Every row comes from one small tree of marks. The marks that hang from a mark follow it in brackets, in alphabetical order. Every link used is in the known rows. Which tree was each row made from?
Known rows:
G[B[S X[W]]]: [ -7  -5   2   4   1  -2   9   8   1  -6  -3   6  -7  -3   1  -1  16  -8
  -2  12   9   4  11 -23  -2   6   4   6   3 -13   8   8]
W[S[B]]: [-13  -8 -23   0   6   5 -17   8   4  16  -4   1   6   3   9  -3  10   5
  -9  15   9  -1   3   2   2 -10  -8   1  10   5  -5  -5]
W[S[B[G] Y] X]: [ -6   2 -18 -18  16   5 -13  -4   8  10 -10 -10   7  16  -7  -8 -11   0
  -7   2  20 -18  -7  29  -7  -6 -14  -3  20   7   8 -19]
B[W]: [-10   1   2   4 -10   6  -5  -1  -3  -6   1   6   0   2  14   1   1  -3
 -10   7  -7   0  13 -10  -5  -5   9 -14  -5  10  -6  -7]
S[B[G X Y] W]: [ 13   7   1  10   2  -6  22 -13  30  -5 -11 -16  10  -2   1 -10  -6 -10
 -11  -1   0  -2 -21   1  -2  10 -33   5   1  -4  26  16]
B[S]: [ -7  -5 -10  -1   3   4  -6   1   1 -10   9  -3   7  -3  15  11  17  -6
  -7  11  -3   9   9 -17   7  -2  10  -6   2   2   3  -5]
Y[B G S]: [  0 -13  14  18   4  -1  -7  11 -22  16   4  10  -2   0   0   4  -7  20
  25  -8 -14   0 -19  -6  11   2   9   8 -16  -4 -20  14]
G[B[S[W] Y]]: [ -2  -1  -9  -1  -9   8  10  -5   6  -6   6  -4  20   5   5  11   0 -10
 -11   9  -9  16  -3 -18 -10  12   3   2   7   2  11  10]
X[B W[S]]: [ -4  -5 -24  12  -8 -10 -19  22   4   3  -8  20 -16 -14  -8 -12  17   2
  11  17  23  -2  32 -12   5  -9   9  12   8  -9 -10  -2]
B[X Y[G S[W]]]: [ 15   2   9  13   1 -11  12  -8   8  15   2   1   4 -10 -13   1 -14  11
   7 -12  -8  12 -20  -1   9   7  -9   9 -13   2  -4  19]
Y[S]: [ -9  -9  -1   9  -3   4 -13   9  -3   5  13   4   7  -3   2  11   0   7
   1  10 -11   3  -4 -15   4  -5  10  -3  -7   4 -12   0]
W[B[G X] S]: [ -4   1  -1 -27   7   5 -12   2 -12   7  -2  -9  -8  -2   2  -4   7   7
  -1   5   0   3  -1  14  -1 -10 -16  -5   8 -12  -4 -11]
W[B[G] S[Y] X]: [ -6   2 -13 -38   8   9 -20  -1 -13  11   1 -14   5  13 -13   0 -12   9
  -4   0  12  -8   2  34 -13 -12  -6  -4  20   1  -2 -21]
B[X]: [-13  -9   4   0   1   0  -3  -1   3  -1   3   0  -3 -10   9   0   4   7
 -11   3   5   4   1 -11   4  -7   1  -7  -6  -2  -1   2]
B[S X]: [ -4  -6   0   0   8  -4   3  -2   6  -8   6  -4  -2  -8  13   5  17  -5
 -11   4   3   8   0 -10   8   1   0  -5  -3  -5   9  -5]
Y[B[X[W]] G]: [  0  -7  17  18   6  -8   7  11 -12   8  -7  15 -19 -13  -2 -14   1  17
  24 -13  10  -5   0 -12   9   1   1  12 -14 -14 -10  25]
Y[B[W X] S]: [ -1 -10  23  23 -10  -7   3   7  -7   6   8   8 -12  -2  12  -3  -7   6
   2  -7 -11 -14 -20   2   1  13   3   0 -25 -14  -9   0]
Y[B[S W]]: [ -2  -5   7  14  -8   1   5   4  -7  -9   7   3  -4   5  25   2   9  -8
  -2  -2 -10  -4   0  -5  -1  10  11  -5 -11  -6   1  -5]
X[W[B[Y[G]] S]]: [  5   4 -18  -6   2   1 -10  14 -15  15   3   7  -3  -9 -16   0   8  15
  15   1   6  13  23   1   4  -9   3  13   9  -2 -21  12]
G[B[W X Y]]: [ -8   0  14  -2 -15   8  11  -6   2  -8  -1   9  -4   2   6   2  -5  -5
 -15  -2 -10   3  -4  -6  -9   7   4  -6 -10   3  -1   3]
G[B[S W Y]]: [ -1   3   3  -1 -14  11  10  -4   0 -15   5   3   6   9  11  14   5 -17
 -12   4 -18   9   4 -10  -5  11  13  -6   0   6   2  -5]
B[G S X[W] Y]: [ 23  14  10   4   4  -4  22  -5  17 -26  -1  -5 -12 -16   3   2  17 -20
   6  -6  -4   2   2 -15  11  13  -6  -1  -4 -13  16   2]
Y[B[G S W[X]]]: [  1   5  19  -3  -3   2   3  -4 -13 -17   6  -5  -4   9  16   1  -1 -17
   4  -9  -7 -14  -9   8  -4  10  13 -14  -6  -6   7 -16]
B[W X]: [ -7  -1  10   3  -8  -1   3  -5   5  -4  -2   7 -10  -3  12  -7   2   0
 -15  -1   0  -2   5  -4  -2  -2   0 -12 -11   1  -1  -6]
G[B[S Y]]: [ -7  -6  -5  -4  -7  14   4   1  -1 -12   9  -1  13   4   8  19   8 -10
  -8   7 -13  15   0 -19  -1   6  14  -1   4   4   3   2]
X[B[G Y] W]: [ 12   8  -2  16 -12  -5   4   9  14 -24 -10  10 -13 -19 -10  -5  10 -14
  16   5   1  -4  20 -20   7   3   7  11   0  -7   5  10]
B[G S W[X] Y]: [ 13  17  12 -13  -5   4   9 -15   1 -26  10 -11   4   5   7  13  -1 -27
  -5  -9 -13  -3  -2   8   2   9  14 -18  -2  10  10 -22]
Y[G S]: [ -1  -6   5   8   8   0 -12   5 -12  16   2   5   3   0  -8   5  -2  14
  17   2 -11   7  -7 -10  12  -8   6   4  -7   9 -18   7]
B[S W]: [  0   1  -1   3  -4   0   2  -3   1 -12   4   0   0   4  20   5  14 -14
 -10   7  -9   3  12  -8   1   3   8 -11  -3   5   2 -14]
S[W]: [-11  -1 -10   4  -6   2  -4  -3   7   4   5  -2  14  -2   7  -4  -7   5
 -10  12   3   9   5 -19 -10  -2  -2  -5   5   4   4  10]
S[W[X]]: [-15  -2 -11  -6  -5  -1 -10  -3  -1   7  13  -4  21   0  -3   0 -16   4
 -12   8  14   6   3  -6 -13  -7  10  -9   8  11   3   3]

Write each row's tree:
[ 17  14  18   6 -12  10   7  -8   4 -14   3   1  -2   3   6   9  -8 -14
   3  -5 -31  -5 -12  -2   2  13   1 -11 -14   6  -5 -11]	B[G W Y[S]]
[ -6   3  -9 -27   4  14 -20   4 -18   6   2  -7   0   3   4  -1   8   5
   2  10  -6   5   7   8  -4 -12  -8  -6  13  -5  -8 -12]	W[B[G] S]
[-16  -7  -9 -20  -6   7 -14   5 -15   1  25  -8  21  -6 -14  20 -11   9
 -12  -4   1  11   4  11  -5 -15  19  -3   4  11  -8   2]	W[B[Y] X]
[ -4  -8  13  24 -13   0  -4  11 -13   4  10   8  -3   4  13   3  -8   5
   6  -2 -17 -11 -13  -4  -2  10  11  -1 -20  -7 -15   0]	Y[B[W] S]
[  7   5   3  -7   7  -5   3 -10   5  17 -20   8 -19   7   2 -17  -5  10
  -2  -9   8  -8   3  23  -1   0 -17  -3  -2   3  -5 -14]	B[W[S[Y[G]]] X]
[-16  -7   5   1  -4   3   4  10  -1   0  -5  11  -7  -4  -3  -6   3   3
  -1  12   9   2  11 -26  -7  -2   5   4   0  -9   0  12]	G[B[X[W]]]
[  7   3  -5 -17   7   6   5  -6   1 -11  -2 -21   6  10   3   7  10  -5
  -5   5  -9   1   0   7  -3   2 -13   3  14  -6  16  -8]	W[B[G S[Y]]]
[ 12   4  -9   3   3  -6   6   9  -8  -2   7  -2   4 -11 -12   9  15   3
  13  -2  -2  15  21 -10   8  -3   6  15   4  -3  -6  17]	X[W[B[S Y[G]]]]
[  5   2  -2  -3  -4  -9   9  -9   1  14   2  -9  10  -7 -11  -1  -8  15
  -3  -7  -2  19  -6   5  -3  -2 -14  11   0   0   3  24]	S[W[B[X Y[G]]]]
[ -9  -9  -4 -12  -7   3 -16   8 -17   9  31  -9  21  -4 -21  25 -15  10
  -7  -3  -6   8  -7  14  -3 -10  20   1  -1   7 -13   0]	W[B[Y[S]] X]
[  1   0  -3   4  14  -8   5  -9  10  12 -18  -2   5  19 -14 -11 -15   4
  -5  -9  15 -17  -4  27  -5  -7 -12   7   6  17   7  -2]	S[B[W[X]] Y[G]]
[  3   5 -16   5   7   2  -8  13   7   3 -12   5  -7  -1   0 -14  14  -4
   8  14  12 -10  14 -11   1  -2 -12   4  13  -6  -1   1]	X[W[S[B[G]]]]
[ -7   5   3  -5 -13   7  -3  -7  -2  -8  15   4   9  -1  -1  11 -13  -5
 -14  -8  -3   1   7   7  -5  -2  23 -15  -7  19  -8  -8]	B[W[X] Y]
[  3   3 -13  -5   5  12  -7  -1   9   1  -8  -4   3   2   7   0   7  -7
  -3   3  -4  -2  -6   5   5  -1 -14  -3   8   4  -1  -8]	W[S[B[G Y]]]
[-20  -9 -24 -10  11   1 -26   8  -3  19   6  -2  13   5  -5   0  -2   4
 -10   8  23  -5   0  16  -1 -16   4  -5  14  12  -7 -12]	W[S[B] X]
[ 10  15  10  -4  -1   5   7 -12   1 -22  -6  -5  -5   8  20   1  13 -26
  -2   5 -17  -4   3  -7   1   7   1 -16   1   2  11 -20]	B[G S W]
[ -6  -4 -20 -10  13   0 -19   1  -5  20   3   0  11   3 -15   3  -7   7
   0  -4  16   2  -4  22   7 -13   2   1  10  18 -13  -4]	W[S[B[Y[G]]] X]
[  1  -5 -16  23  -5 -16  -2  16  13 -14  -4  11 -10 -16  -3  -3  27 -13
   9  16  16   2  29 -22  10  -1  13  16   5 -11   6   4]	X[B[S] W]
[  6  -7  -3  19  -7 -10  -6   7   3   3  -2  10  -3 -11 -16   7   1   6
  16  -2  -9   8  -4  -2  18  -3  12  16  -9   6 -12   9]	X[B[Y[G S]]]
[-13  -4   0 -10  -2  -3 -16   3  -3 -13  -1   1  -1  -3  -9   1  -2  -8
   2   6  12  -8   4   1   2 -13  18  -6   5   5   4 -10]	W[X[B[G]]]
[ 20  13  28   5  -9   0  15 -12  10 -13   0  -1 -12  -4   5   2  -8 -13
  -1 -11 -25  -6 -19   5   6  15  -7  -9 -20  -2   0 -10]	B[G W X Y[S]]
[ -7  -9   0  12  -2  -3  -4  16  -7   8   3  12 -17 -13   9 -13   6  12
   9  -2  16  -7   4  -8   0   4   3   5  -8 -20  -8   9]	Y[B[X[W[S]]]]
[  2   2  -5 -27   8   5  -5  -4   1  10 -10 -12  -9   7  -2  -8  -1  10
  -5   1   4  -4  -3  25  -6  -4 -26   2  12 -13   4 -14]	W[B[G X] S[Y]]
[  6  -2   3  13   5  -6   7  -2 -11   8   0   0   6   3   9  -5   1   7
  15  -6  -4   7 -11  -8   4   7   0   8  -2  -5   1  17]	Y[B[S[W]] G]
[-10   2   6  -1 -19  17   3  -2  -3  -9   2   9   5   7   6   8  -8  -7
 -11   3 -16   6   4 -13 -11   5  12  -9  -4   9  -7   1]	G[B[W Y]]
[  8   1   0   5  -1  -6  -3  -5  -3  16  14  -1  18  -3 -21  10 -21  12
   9  -9  -5  11 -14   3   4   1   7   4  -4  15 -10  13]	B[Y[G S[W[X]]]]
[ 10   2   8  11   4  -6  12   2   5   0  -4  11 -12 -19 -11  -4   3   9
  14 -14   5   9   7 -12  13   0   0   9 -10  -1  -7  23]	B[X[W] Y[G]]
[ 10   1   4 -17  11  -2  12  -9   6  -9  -4 -21  -3   4   3   2   9  -5
  -8  -1  -3   0  -6  13  -1   3 -20   4   8 -14  22  -8]	W[B[G S[Y] X]]
[  9   5  27   6  -2  -2  17  -7  -2 -18  -6  -3 -19   1  24  -7   9 -15
   2 -10 -12 -12 -15   2   3  17  -4 -10 -14 -18  12 -10]	Y[B[G S W X]]
[ -1   2  -9  -8   9  -6   0 -14   5  17  -6  -6  16  11 -17  -9 -28  16
   1  -6  17   0  -1  13 -13  -5  -6   3  12  15   7   7]	S[W[X] Y[G]]
[  8  -5  29  22   1 -12   6   3 -15  15  -3  12 -18   1   2  -8  -9  13
  19 -16 -14  -8 -22   8   9   9   0   5 -27  -9 -16   7]	Y[B[W X] G S]
[  0   2   4  -4  -1   1   6 -10   5   1  -3 -10  12  11   0 -11 -31   5
  -1  -9  10 -16 -17  11 -21  10  -8   1   7  -3  17   5]	S[W[X] Y[B[G]]]
[  8   3 -18  12   9  -3  -4  12   4  14  -9  11  -3  -7 -10  -8   9   6
  13   2  12   3  13  -4   9  -4  -8  14   7   3 -12  13]	X[W[S[B[Y[G]]]]]
[  0  -1  -6  -8   4  -8  -4  -4  11 -18  -5  -7   0   4  -9   2   2 -14
   0   2  15 -11   1  12   2  -3   8   1  11   0  18 -19]	W[X[B[G S[Y]]]]
[  8   1  -2  12  10  -6  13  -8  14  12 -25   1   1  17  -3 -15  -6   4
  -3  -5   5 -14  -3  16  -2  -1 -23  10   4  12   8   4]	S[B[W] Y[G]]
[ 11  -2  -7  15  15 -18  22 -13  29  21 -26  -9   7   8 -11 -24 -12  11
  -6  -5  18  -5 -17  12  -4   3 -41  19   7   0  23  21]	S[B[X] W Y[G]]
[ -8  -5  -3 -20   3   2 -12   1 -23   8  18  -7  17  -3 -22  16 -11  16
   2 -12   1  14   2  15   1 -17  16   1   2  15 -14   8]	W[B[Y[G]] X]
[ -5  11  16 -15  -4  10  -8  -9  -8 -15  -1  -2  -3   9   3  -1  -8 -13
  -3  -1  -5 -11   3   4  -8  -5  10 -23  -1  11   2 -19]	B[G W[X]]
[-10  -4  -7  -5   1   3   1   8   5   9 -13  12 -11   2  -6 -13  -1   8
  -2   8  19  -5   9  -7 -12   3  -8   8  10 -10   0   2]	G[B[X[W[S[Y]]]]]
[ 10   1 -13   2  10 -10   6   7  -3   4  -3  -2   0   0 -13   0  11   8
  12   2   8   5  22  -3   1  -3  -5  19  13  -7   2  12]	X[W[B[S[Y[G]]]]]
[ 14  13  20  -5   2  -3  16 -14   9 -23 -10  -7 -16   3  18  -5  14 -25
  -6   0  -9  -5  -4  -1   3  10 -10 -16  -6  -7  17 -19]	B[G S W X]
